In the rows, 128 means zero.
Known rows, with every step that occurs:
rezuzes > nanut > sope > furito > seser > gadef: [124 137 120  88 117 156 134  99 140 124 141 125 138 139 112 143  50 107
  89 206 135 150 150 137 140 222 145 129 205 198 151 112 169]
zizo > nanut > seser > toziv: [103 127 130 109 104 103 136 103 139 114 123  92  75 131  92  94 131  99
 151 120  90 127 133 145 122 118 143  93 101 120  98  81  62]
gadef > tuvaz > sutu > seser > furito: [127 142 150 175 127 148 118 148 157 151  81 117 114 158 141 133 141 185
 115 121 150 137 157  81 136  83 155 133 100  78 145 215 139]
rezuzes > nanut: [130  93 130 110 128 132 127 123 112 103 178 163 119 110 142 137  84  98
 143 115 124 115 125 133 138 136 147  87 173 152  93 107 133]
seser > gadef > tuvaz: [139 102 172 116 112 145 152 183 132  92 166 123 145 117 126 135  95 169
 112 100 156 136  68  96 107 175 175 135 119 120 126 123 173]
sutu > seser > furito > sope > nanut: [139 180 152 172 142  97  93 120 100 199  66 110 113 152 151 110  97 121
 184 140  95 159 171 176 180  99 125 140 140 149 128 147  88]
rezuzes > nanut > sope > furito: [132  99  92 119 114 148 127 104 102 126 161 144  94 152 100 154  65 116
 118 164 133 122 150 142 130 180 134 121 183 205 114 138 136]
tuvaz > sutu > seser > gadef: [198 156 153 100 101 154 124 123 169 132 100 111 165 134 148 127 115 142
 117 155 133 156 108 103  90 138 164 118 105  89 109 140 135]
seser > toziv: [156 102 120 105 107 126 146 148 141 107 158 120 108  98 128  95 121 101
 164 108 105 108 101 165  90 134 137  89 125 127  81  67  94]
defen > seser > furito > sope > nanut: [142 165 144 182 157  45 107 106  73 163  82 119 125 131 189 105 129 157
 173  98 109 143 178 159 137 123 134 159 155 147 140 127  65]
sutu > tuvaz > nanut > sope > furito > seser: [ 72 104  66 126 211 159 101 124 155 182 119 136 147 132  97 134 126 146
  61 196 151 124 168 151  91 199  64 141 133 146 196 179 179]
furito > zizo > nanut > tuvaz: [147 117  75 150 135 158 125  93 174  98 145 130 110 162 107 155 162 113
 126 127 158 132  99 110 163  85 100 136 137 125  75 112  99]
gadef > tuvaz > nanut > rezuzes: [111  63 114 132 134 126 116 197  82 118 180 151 149 109 154 127 148 193
 121  51 136 111  73  71 104 128 129 122  87 120 147 156 129]
zizo > nanut > seser: [105 136 141 122 128 103 131  88 120 122 122 104 100 160  97 123 119 108
 130 122 103 133 144 108 146 100 138 113 101 129 120 128 104]
defen > seser: [160 109 132 123 161  83 131 106 134 125 147 111 142 120 159 130 112 144
 130 109 134 114 147 124  77 152 136 110 134 106 124 110 119]
seser > furito > sope > nanut: [139 165 143 179 123  89 112 129  65 152  91 145 118 136 163 100 127 125
 189  96  98 141 141 167 173  88 130 160 143 172 117 134  81]
gadef > tuvaz: [127  84 153 132 136 134 154 176 131  99 168 135 106 128 115 135 117 153
 123  89 150 111 105 107 124 128 137 124 117 120 126 151 158]
gadef > tuvaz > nanut > sope: [ 73  65 137 126 141 154 150 200 110 148 139 153 130 107  90 150 143 188
 107 112 138 100  99 108 115 166 129 134 110 140 148 161 174]
rezuzes > nanut > zizo: [157 126 134 100 109 130 134 109 121  73 150 175 117 117 125 144  85  67
 133 137 103 139 126 120 152 135 149  85 161 131 110  64 138]
seser > nanut > sope > furito > zizo: [127 125  48 137  51 162 138 123 113 113 154  89 105 158  93 138 165 124
 103 156 164  98 123 140 129 163 107 195 157 156 111 100 107]
zizo > nanut > sope > furito > seser: [113 145  59 129 142 128 142  98 172 119  88 100  92 190  72 138 107  81
 102 206 134 131 177 121 150 145 105 128 127 175 133 163 121]
sutu > tuvaz > nanut > seser > gadef: [ 79 105 167 101 170 146  91 121 106 178 153 127 195  89 129 121 121 186
  80 123 130 158  94 129  72 200 136 138 111 103 186 117 175]
zizo > nanut: [135 117  95 134 129 114 139 129 151  89 125 126 109 150 111 126 122  89
 141 125 127 123 114 107 129  98 146  98  98 128  78 126  97]
furito > seser > gadef > tuvaz > nanut: [ 71 109 163  99 156 152 143 198 153 117 144 144 178  82 153 122 151 157
  92 130 135 147 104  86 142 192 148 116 120 104 169 127 195]
gadef > tuvaz > nanut: [ 75  70 137 131 154 149 139 201 117 122 165 162 133  98 141 131 166 168
 119  88 135 116 102  94 130 146 134 108  97 108 135 151 161]
sutu > seser: [153 122 139 112 148 135 121 120 159 162 132 100 134 141 119 137  79 111
 142 155 120 128 142 142 118 130 126  91 122 106 111 133 137]
sutu > seser > gadef > tuvaz > nanut > zizo: [113 132 172 104 128 163 126 191 166 129 110 126 169 109 119 152 115 150
  89 162 118 187  94  84 130 199 170  98  84  70 162  94 182]
sutu > tuvaz > nanut > rezuzes: [130  69  76 128 176 125  76 149  96 149 175 155 182 104 147 121 122 177
 108  82 142 112  76 112  44 136  99 120  95 109 153 152 125]
sutu > tuvaz > nanut > zizo > furito > seser: [103 159 128 133 186 126 111 129 201 109  88 170 189  80 125 138 158  84
 105 172 143 129 139 168 100 118  91 126  94  69 176 115 198]
furito > sope > nanut: [164 141 147 133 130  94 127 141  73 131 119 153 102 123 147 106 125 111
 183 103 104 129 123 175 156 109 106 150 139 169 103 121  90]
gadef > tuvaz > sutu > seser > furito > sope: [128 168 180 183 136 115 126 149 152 161  71 133 113 166 120 125 120 168
 140 125 133 148 162 134 176  81 146 149  84 108 135 221 116]
sutu > seser > furito > zizo > nanut > sope: [122 159  64 180  90 143  94 100 184 153  52  81 125 201  60 156 102 127
 116 188 147 116 160 112 166 104 127 163 129 122 113 148 111]
tuvaz > nanut > seser > furito > zizo: [ 68 136 126 171  99 147  80  97  90 160 124 135 167 132 149 118 187 162
 121 106 102 119 153  95 180 104 107 164 135 106 167 119 138]

Rows:
[116 155 161 161 109 111  98  84  40 172 101 107 108 136 168 107 143 155
 151  87  96 141 163 114 152  92 126 159 163 140 167 130 114]
sope > nanut > seser > furito
[201 136 125 132 107  73 108 134  39 128 135 137 121 131 156  97 105 136
 187  66 102 124  92 151 130  90 102 163 132 177 112 130  59]
furito > sope > nanut > rezuzes
[169 137 158 135 175 114 137 107  83 172 138 155 100 120 150 131 139 130
 177  99 107 158 107 194 163 104  91 141 158 186  99 119  90]
furito > sope > nanut > tuvaz
[126 183 143 127 132 138 170  93 175 123 118 130 142  80 175 134 243 103
 132 129 164 126 127 170 117  52 118 143 128  97 102 129 118]
zizo > furito > seser > nanut > tuvaz > sutu
[ 91  73 100 123 184 153 110 151 123 179 135 154 166 100  84 147 118 169
  93 139 149 101 101 154  56 175 100 141 115 130 153 150 168]
sutu > tuvaz > nanut > sope
[182 116  41 147  69 114  96 117 130  56 143 115 130 177 114 124 130 120
 136  95 148  99  86  72 133  69 107 154 108 120  89 119  67]
furito > zizo > nanut > rezuzes
[115 116 115 104  87 129 167 144  94 144 145 100 126 112  97 134 132 119
 125 124 139  93 100 154  94 150 145 143 139 147 100  90 110]
seser > nanut > sope
[170 109  70 134 107  91 117 121 113  86 140 117 128 163 123 118 103 115
 147  89 128 119  84  82 104  79 139 112  87 135  88 133  67]
zizo > nanut > rezuzes
[134 160 194 124 127  86 124  99  43 163 114 128  92 131 129 100 122 128
 171  99  79 137 147 175 175 107  99 167 145 169 143 123  99]
furito > sope > nanut > seser
[116 177 142 125 134 118 139 133 181  91  84 168 178  85 149 133 181  58
 141 167 109 134 139 144 146  96 110 110  95  90 146  89 178]
tuvaz > nanut > zizo > furito > seser
[133 134  87 103 117 137 149 115 167 133 117  96  90 138  89 102 105  94
 122 189 111 114 162 177 110 178  96 119 153 173 135 105 119]
nanut > sope > furito > seser > toziv
[186 140 134 117 123 144 124 117 166 140  99 125 126 141 139 128 134 126
 132 149 128 130 146 114 111  93 125 109 105  85 108 171 120]
tuvaz > sutu > seser
[180 208 181 105  89 113 153 113 197  57  88 129 194 104 133 133 107  56
 132 176 130 150 106 148 122 122 152 138 116  99 139  57 193]
nanut > zizo > furito > seser > gadef
[136 138  98 121 156 134 132 101 155 117 137 116 114 157 143 113 118  84
 117 169 122 135 175 129 145 141  94 111 141 147 143 145 148]
sope > furito > seser
[152 119 156 127 131 151 137 158 172 126 111 126 101 146 120 141 141 170
 107 126 155 126 141  94 120 103 133 122  94  76 130 206 147]
gadef > tuvaz > sutu > seser
[129  88 127 102 112 138 139 119 104 129 155 156 119 119  92 157  63 115
 131 137 128  98 126 147 123 155 141 116 185 180 103 117 147]
rezuzes > nanut > sope
[133  89 142 113 173 153 135  88 122 143 197 168 117 105 143 162  98 117
 141 112 127 141 111 149 142 131 133  78 192 169  91 106 133]
rezuzes > nanut > tuvaz
[ 49  84 184 121 151 138 132 163  89 154 160 140 122 106 126 128 162 188
 109  85 111 126 131  99 147 147 127 123 102 109 177 156 167]
gadef > tuvaz > nanut > seser
[ 96 168 138 115  98 112 174 133 153 127 105  96 149  92 106 136 152  81
 135 160 156  81 134 197 110 113 125 161 141 132 120 103 153]
zizo > furito > seser > nanut > sope
[146 120 121 121  84 130 128 166 114 129 142  87 109 133 148 118 165 182
 105  82 167 119 104  81  89  96 146 142  88  70 130 173  76]
gadef > tuvaz > sutu > seser > nanut > rezuzes
[160 108 133 117 149 162 137  85 127 125 167 194 111 107 163 155 153 132
 127 106 136 142 118 121 134  94 134  96 171 145  88 143 115]
rezuzes > nanut > tuvaz > sutu
[121 161  68 187 104 136  80 103 193 129  73  87 127 194 107 138 124 108
 132 167 144 133 160  99 180  80 132 133 117  94 101 140  97]
sutu > seser > furito > zizo > nanut
[121 181  90 105 112 132 156 107 142  89 128 101 110 142 139 115 162  41
  98 181 112 157 163 128 156 152 117 113 130 120 151  64 112]
sope > furito > seser > nanut > zizo
[171 118 170 118  85 148 157 176 137  71 135 145 141 118 142 127 148 185
 101  92 164 139  72  65  95 138 176 152 104  98 125 159 155]
seser > gadef > tuvaz > sutu
[118 116 121 116 136  82 148 123 116 128 161  86 138  98 172 122 158 132
 124 104 144 114 137 137  74 166 157 114 138  94 110  74  81]
defen > seser > nanut
[ 55  96 102 127 167 162 142 173 143 151 126 136 111 135 101 138 152 159
  76 169 139 124 161 107 149 191  94 137 126 158 190 191 184]
gadef > tuvaz > nanut > sope > furito > seser
[171 201 147 129 104 107 137 110 150  73  65 138 128 100 151 123 164  53
 156 154 123 134 151 153 148  69  96 154 142 107 145  86 160]
sope > nanut > zizo > furito > seser
[ 79 135 173 147 118 118 105  69  70 158 146 137 124 132 143 127  85 128
 139 103  95 133 175 123 172 118 159 113 181 153 147 121 131]
rezuzes > nanut > seser > furito
[129 120 170  97 104 118 134 105 112 140 152  97  98 107 113  91 117 121
 150 105  82 112 129 163 106 131 127 104 129 124 119  71 100]
nanut > seser > toziv
